Every row comes from one small tree of marks. The marks that hang from a mark follow it in brackets, in alphabetical order. Every link used is in the known rows. Which tree was each row made from?
Known rows
kota{gomuka{zira{vili}} kegun{bivaza{fafa}}}: [+0.92 +1.10 -0.17 -0.96 -0.96 -0.27 -0.76 +0.10 -1.26 +0.63 -0.21 -0.08 +0.69 +1.60 +2.74 -2.68 -0.06 -0.24 -0.48 +0.50]
vili{zira{gomuka veni{kota{kegun{bivaza{fafa}}}}}}: [-1.20 -0.28 -0.58 +1.41 -1.22 -0.93 -0.05 +0.00 +0.23 -0.69 -0.94 +1.14 +0.88 +0.52 -0.65 +0.90 -0.02 -0.09 -1.06 -0.04]
gomuka{zira{veni{kota} vili}}: [-0.42 -0.74 -0.27 +2.22 +0.76 +0.74 +1.09 -1.43 +1.75 +0.71 -1.52 -0.57 -1.38 -1.21 -2.02 +4.34 +3.06 +0.09 -1.08 +1.49]
zira{gomuka{kota{kegun{bivaza}}} vili}: [+0.79 +1.26 -1.24 +0.58 -0.37 -0.80 +0.64 -1.17 +2.15 +0.69 +0.31 +0.68 -0.39 -0.52 +2.08 +1.06 +1.45 +0.22 -1.32 +0.80]
veni{kota zira{gomuka}}: [-0.62 +0.73 -0.23 +0.66 -0.89 -0.21 -1.66 +0.45 -0.19 -0.29 +0.27 +0.46 +1.23 -1.20 -3.48 +2.81 +1.35 -1.06 -0.85 -1.75]
salu{bivaza}: [-1.06 -2.25 -0.22 -3.17 -0.68 +1.20 -1.72 +1.90 -2.29 -2.51 +1.56 -1.02 +0.31 +0.72 +2.29 -5.75 -2.10 +0.45 -1.51 -3.06]
veni{kota{kegun} zira{vili}}: [-0.94 -0.90 +1.58 -0.65 +2.00 +1.52 -0.82 +1.17 +0.97 +2.36 -1.15 -1.08 -0.34 -1.91 -1.28 +4.14 +1.83 -2.70 -1.55 -1.73]
gomuka{zira{veni{kota{kegun{bivaza{fafa}}}} vili}}: [-0.28 -0.92 +0.93 +1.50 +0.98 +0.03 +0.29 +0.21 +0.83 +1.29 -2.10 -0.16 -0.73 +0.69 -0.15 +1.76 +1.70 -0.73 -0.85 +1.40]
veni{kota{gomuka kegun{bivaza}} zira{vili}}: [+0.57 +0.69 +0.71 -0.32 +1.51 +0.88 -1.31 +0.56 -0.08 +2.70 -0.73 +0.03 +0.81 -1.14 -0.08 +3.72 +1.33 -2.78 -2.04 -0.58]
bivaza{kegun{kota}}: [+1.14 -1.79 +1.57 -2.61 +1.07 +0.25 -0.52 +1.48 -0.59 -1.96 +3.21 -0.90 -1.42 +0.49 -0.71 -4.33 -3.57 +0.15 +3.09 -1.90]
zira{gomuka veni{kota{kegun}} vili}: [+0.21 +0.74 -0.99 +1.78 +0.82 -1.06 -0.29 -1.75 +4.43 +2.14 -1.17 +0.73 -0.05 -2.01 +1.44 +5.36 +1.79 -0.97 -1.69 +1.68]
bivaza{kegun}: [+0.54 -2.63 +1.19 -3.02 +0.15 +0.33 -1.10 +1.24 -0.42 -2.56 +1.71 -0.23 -0.97 +0.85 +0.61 -4.96 -2.57 -0.02 +1.40 -2.06]
kota{kegun}: [-1.58 -1.54 +1.02 -3.40 +0.25 +0.90 -0.93 +1.36 +0.26 +0.05 -0.28 -0.32 +0.36 -0.37 +2.44 -3.09 -1.89 +0.46 +0.25 -2.30]
gomuka{kota}: [-1.27 -0.52 +0.00 -0.98 -0.84 +0.58 +0.83 +0.31 -0.59 -1.58 +0.26 +0.30 -0.08 -1.53 -1.01 -0.90 -0.28 +1.76 +1.28 -1.56]
gomuka{zira{veni{kota{kegun}} vili}}: [-0.78 -0.64 +0.11 +1.76 +1.33 +0.52 +0.81 -0.89 +2.41 +1.80 -2.09 -0.60 -1.40 -1.20 -1.01 +4.39 +2.81 -0.17 -0.97 +1.42]
salu{bivaza{fafa kegun{kota{gomuka{zira{veni vili}}}}}}: [+1.46 -0.83 +0.04 -0.88 -0.11 -0.82 -1.18 +1.48 -1.76 -2.43 +2.67 -1.91 -1.14 +2.06 +0.80 -5.06 -2.20 -0.75 +1.05 -0.50]
gomuka{kota{kegun} zira}: [-1.95 +0.53 +0.15 +0.39 -0.49 -0.12 +1.08 +0.57 +0.46 +0.27 -1.46 -0.30 -1.13 -0.77 -1.73 +0.66 +1.56 +2.21 +1.37 -0.30]
vili{zira}: [-1.66 -1.91 -0.74 -1.04 -1.36 +1.98 +1.29 -0.61 -1.47 -2.57 +0.73 -0.74 -0.46 -0.64 -1.57 -1.30 +0.26 +1.05 -0.97 -2.17]
kegun{bivaza{fafa} kota{gomuka}}: [+1.73 +0.64 +0.71 -1.94 -0.92 -0.13 -0.89 +1.31 -4.18 -1.73 +3.27 +0.31 +1.79 +1.89 +0.73 -5.94 -4.32 +0.36 +2.48 -1.21]
zira{gomuka{kota} veni vili}: [+0.38 +1.19 -2.47 +3.14 -0.38 -1.14 +2.09 -3.48 +4.06 -0.20 -0.47 +0.88 -0.75 -1.67 +0.07 +4.60 +2.94 +0.94 -1.34 +2.79]
gomuka{kota{kegun{bivaza{fafa}}} zira{veni vili}}: [-0.68 -0.09 +0.40 +2.40 +0.94 -0.67 +2.17 -0.18 +1.60 +1.20 -2.70 +0.18 -1.52 +0.94 -0.08 +1.76 +2.40 +0.67 -0.11 +2.51]

Write each row's tree
[-1.37 +0.11 +1.01 +0.14 -0.70 -0.66 +0.56 +1.82 -1.19 -0.15 -1.46 +0.32 -0.40 +1.43 -0.73 -2.23 +0.30 +1.52 +1.43 -0.31] : gomuka{kota{kegun{bivaza{fafa}}} zira}
[+1.82 -0.33 +1.33 -2.72 -1.09 -0.98 -1.49 +1.73 -2.66 -3.09 +3.84 -0.90 +0.05 +1.25 -0.41 -6.47 -4.59 -0.31 +4.47 -2.06] : bivaza{fafa kegun{kota{gomuka}}}
[-2.36 -1.70 +0.05 +0.40 +0.41 +1.08 +0.91 -0.18 +0.78 -0.01 -1.50 -0.01 -0.35 -1.56 -1.49 +2.79 +0.38 +0.23 -0.89 -0.83] : vili{zira{veni{kota{kegun}}}}
[+0.76 +0.96 -0.41 +0.32 -0.24 -0.73 -0.15 -0.64 +0.11 +0.98 -1.27 +0.36 +0.60 +1.64 +2.70 -1.11 +0.26 -0.14 -0.74 +1.93] : kota{gomuka{zira{veni vili}} kegun{bivaza{fafa}}}
[+1.51 +1.08 +0.19 +0.39 -0.70 -0.75 +0.05 +0.40 -3.09 -1.22 +1.96 +0.35 +1.09 +2.36 -0.76 -3.74 -2.56 +0.92 +2.25 +0.82] : kegun{bivaza{fafa} kota{gomuka{zira{veni}}}}
[-1.31 -0.77 -0.36 +0.59 +0.16 +0.66 +0.57 -0.43 +0.04 +0.22 -1.28 +0.81 +0.45 -0.81 -0.55 +2.31 -0.03 +0.09 -1.25 +0.02] : vili{zira{veni{kota{gomuka kegun{bivaza}}}}}
[-0.04 +1.49 -1.49 +0.63 +0.00 -0.07 +0.58 -2.21 +2.21 +1.47 -1.29 -0.40 -0.34 -1.13 +1.39 +2.53 +1.84 +0.69 -0.81 +1.84] : kota{gomuka{zira{veni vili}} kegun}
[-1.38 +0.17 -1.33 +2.02 -1.58 -1.18 +1.61 -0.86 +0.61 -1.55 -0.95 +1.22 +0.29 +0.82 -0.74 +0.31 +0.60 +1.21 -0.69 +0.78] : vili{zira{gomuka{kota{kegun{bivaza{fafa}}}} veni}}
[-1.42 -0.61 -1.21 +1.09 -0.78 +0.96 +1.02 -1.50 -0.04 -0.93 -0.60 +0.33 +0.19 -2.02 -2.36 +3.35 +0.81 +0.62 -0.90 -0.28] : vili{zira{veni{kota{gomuka}}}}
[-0.05 +1.03 +0.25 -0.26 +1.03 +1.03 -1.13 -0.06 +0.70 +2.50 -0.63 -0.73 +0.47 -2.66 -1.05 +5.14 +2.01 -2.49 -1.42 -1.01] : veni{kota{gomuka kegun} zira{vili}}
[-0.31 +0.72 +1.01 -1.00 +0.70 +0.34 -2.17 +1.70 -1.12 +1.87 -0.80 +0.72 +1.79 -0.58 -0.72 +1.74 -0.27 -1.79 -0.85 -1.53] : veni{kota{gomuka kegun{bivaza}} zira}
[+0.23 +1.09 +0.06 -1.49 -1.56 -0.71 -1.43 +0.97 -2.13 -0.11 -0.28 +0.48 +1.48 +2.04 +2.19 -4.32 -1.36 +0.53 +0.47 -0.30] : kota{gomuka{zira} kegun{bivaza{fafa}}}
[+2.24 +1.20 +0.11 -0.12 -0.72 -0.04 +0.13 +0.28 -3.43 -0.94 +2.83 -0.47 +0.55 +1.94 -0.30 -3.71 -1.80 +0.20 +1.71 +0.23] : kegun{bivaza{fafa} kota{gomuka{zira{vili}}}}
[-0.68 +0.02 +0.01 +2.65 +1.65 -0.23 +2.53 -0.81 +2.55 +1.83 -2.85 +0.33 -1.89 +0.23 -0.13 +3.28 +2.93 +1.03 -0.78 +2.89] : gomuka{kota{kegun{bivaza}} zira{veni vili}}
[-0.46 +0.41 +0.17 +0.68 -0.48 -2.23 -1.91 +0.73 +1.51 +0.55 -1.24 +2.04 +1.90 +0.61 +1.48 +0.23 -1.37 -0.34 -0.08 +0.45] : zira{gomuka veni{kota{kegun{bivaza{fafa}}}}}
[-0.80 -1.99 +2.13 -3.74 -0.01 +0.22 -1.62 +2.94 -1.88 -0.48 -0.29 +0.38 +1.28 +2.46 +3.74 -6.75 -3.45 -0.35 +0.31 -2.23] : kota{kegun{bivaza{fafa}}}
[+1.33 +1.83 -1.22 +0.29 -0.40 +0.77 +0.99 -1.69 -0.81 -0.29 +2.81 -1.38 -0.65 -1.53 -1.95 +0.87 +0.14 +1.23 +1.65 +0.19] : kegun{kota{gomuka{zira{vili}}}}
[-0.09 +1.25 -2.09 +0.99 -1.69 -0.11 +0.37 -2.38 +0.05 -1.24 -0.20 +0.34 +0.47 -0.70 -1.07 +0.86 +1.12 +1.92 +0.01 +1.20] : kota{gomuka{zira{veni}}}
[+2.11 +1.11 -0.69 +1.24 +0.95 +0.23 +1.23 -1.30 -0.86 +0.35 +1.78 +0.15 -0.21 +0.93 -0.44 -0.08 -0.65 +0.80 +0.46 +2.01] : kegun{bivaza kota{gomuka{zira{veni vili}}}}
[-0.35 -1.25 +1.99 -0.71 +2.46 +1.36 -1.03 +1.78 +0.23 +2.60 -1.24 -0.32 +0.03 -0.38 -0.29 +2.77 +1.17 -3.07 -2.22 -1.26] : veni{kota{kegun{bivaza}} zira{vili}}
[+2.08 +1.09 -0.03 +0.89 -0.21 -0.39 +0.58 -0.33 -2.36 -0.66 +1.98 -0.09 +0.48 +2.01 -0.33 -2.46 -1.54 +0.27 +1.48 +1.40] : kegun{bivaza{fafa} kota{gomuka{zira{veni vili}}}}
[+0.30 +1.54 -1.64 +0.61 -0.76 -0.70 +0.82 -1.62 +2.80 +0.50 +0.40 +0.07 -0.66 -1.76 +1.30 +2.17 +1.99 +0.48 -0.80 +0.47] : zira{gomuka{kota{kegun}} vili}
[+2.24 -0.01 +0.66 -0.21 -0.27 -1.21 -0.08 +0.12 -0.82 -2.08 +2.63 -1.22 -1.16 +1.29 -1.15 -3.12 -2.06 -0.50 +3.49 +0.38] : bivaza{fafa kegun{kota{gomuka{zira{veni vili}}}}}
[+0.59 -0.23 +0.10 +0.49 +1.98 +0.31 -0.14 -1.02 +2.38 +2.67 -1.53 +0.70 +0.23 -1.63 +2.40 +4.08 +0.53 -1.41 -1.67 +1.58] : zira{veni{kota{gomuka kegun{bivaza}}} vili}
